Known rows, with every step that occurs:
S -> U: [ 12 -15  -7  10 -17  38   5  10  -8  -1  -8  -4 -11  20   3  -9  -6]
A -> X: [ 16   5  -3   2  -8 -14 -15  -4   8 -12   4 -19 -14 -11 -24  13 -18]
U -> F -> N -> S: [ -9  11  16 -19  21  23  15  11 -10  10   3  -3  32   2   8 -27  17]
A -> X -> S -> U -> F: [ 16   1 -12   0  21 -12  -5 -10   3 -15  -2  -7 -10  -1 -13 -24 -22]
S -> A -> X: [  7  -2 -10  15 -44 -20  -2  -3   3  -5  -4  -9 -17  -3 -16  -1 -25]
D -> S -> A -> X: [-16  10 -18  17 -43 -35 -16   7   3   4   3  12 -27  -6 -17   4 -31]
A -> X -> F -> N -> S -> U: [ 15  -6   6   6  10  22 -16   5  -1   8   6   8  25  -6 -34  24  13]
U -> F: [ -2  10  13  -9   5  -6  17  -1 -11   0   6 -20 -10   3  16 -42  14]
U -> X -> S: [ -2  11 -15 -10  26 -24   1  -9  16 -25  -6  -6   0 -10  16  -4  -9]
A -> X -> S -> N: [ 23  -1 -18 -10 -15 -34   2  -4  10 -12 -11  -6 -17 -21 -16  -7 -34]
U -> F -> N: [  1  15  27 -24  21  13  14   8  -9  14   6 -25  29   4  11 -27  15]
S -> A -> X -> F: [  6  -6  -2  21 -44 -22  -1  -2  -5   3   2  -4 -14  -6 -20   2  -2]
F -> U -> X: [ -1 -11   8  -1  11 -36  -5 -33  15 -16   0 -21 -21  -8  15  29 -13]
F -> N -> S: [ -2  -3   3 -12  -7  47   4  21  -5   2  -9   8  42  -3  -3  12  -2]
S -> U -> F: [  6  -2   3   1   7  26  13   3 -14   4   1  -6 -13  24  13 -38  10]
F -> U: [  4 -28  10   6 -26 -18   1 -18  -2 -13  -5 -25 -26  -7  14  14 -18]
S -> U -> X -> F -> N: [10  0  7 -2 29 28 -3  0  4 12  2  2 23 14  1 17 25]
D -> S -> A: [-24   4 -16  16 -54 -23  -2  16  -6   6  -2  13 -25   0   2  -7 -22]
D -> S: [-19   7 -11   7 -28 -15 -11  19  -4   2   2   8 -21  -5   2   1 -15]

Rows:
[  1 -30  22  14 -25 -16   2 -12 -13  -3   4 -14 -14 -11   9  12  21]
X -> F -> U
[ -3 -17  -2  -5  18 -45  -1 -34  16 -25  -6 -18 -17 -13  21  16 -21]
F -> U -> X -> S
[ -5  15  11 -13  15   8   9   2  -5  12   4   1  28   1  -6 -23   5]
U -> F -> N -> S -> A -> X
[  1   1  -2 -11  24  55   0  13   5   8  -8  18  43  10  -5  19   1]
F -> N -> S -> U -> X
[-4 11 10 -8 33  7 -4 -2  9  5  6 10 36 -8  0 26 35]
U -> X -> F -> N -> S
[-9  9  6 -3 15  2  1 -2  7  7  3 14 33 -4  0 21 28]
U -> X -> F -> N -> S -> A
[-15  12   1  -3  10  11  -5  17  -8  21   6   9   3  15   4 -16  -3]
D -> S -> U -> F -> N
[  8   1  14 -10  22  42  12   8 -12  16  -1 -10  21  24   9 -25  11]
S -> U -> F -> N
[ -7   6 -15  -3 -47 -26   3  21   0  16  -5  16 -33  -9   3  -3 -21]
D -> S -> N
[ -1  11   7  -1  20 -17  -3  -8   8  -3   8  -4   2  -8   7  15  32]
U -> X -> F
[-18  10  -6   6  -1   1  -3  11 -11  13   7  13 -22  16   7 -25  -4]
D -> S -> U -> F
[  5 -16  -5 -10   6 -53   7 -33  16 -16 -11 -11 -25 -17  22  12 -25]
F -> U -> X -> S -> N
[ 11  -2  11   2   4   7 -16   4   1   5   8   3  27 -17 -33  25  14]
A -> X -> F -> N -> S
[ 7 -1  0  9 20 16 -3 -4  2  2  3  6 -2 15  5  8 24]
S -> U -> X -> F
[ -7  -4 -21   9  10  39   1   0   5 -12  -6  36  -5  13   1   4   2]
N -> S -> U -> X
[ -9  -8 -15  13  11  36   2   1  -4  -6  -2  38  -1  11  -1   6  21]
N -> S -> U -> X -> F
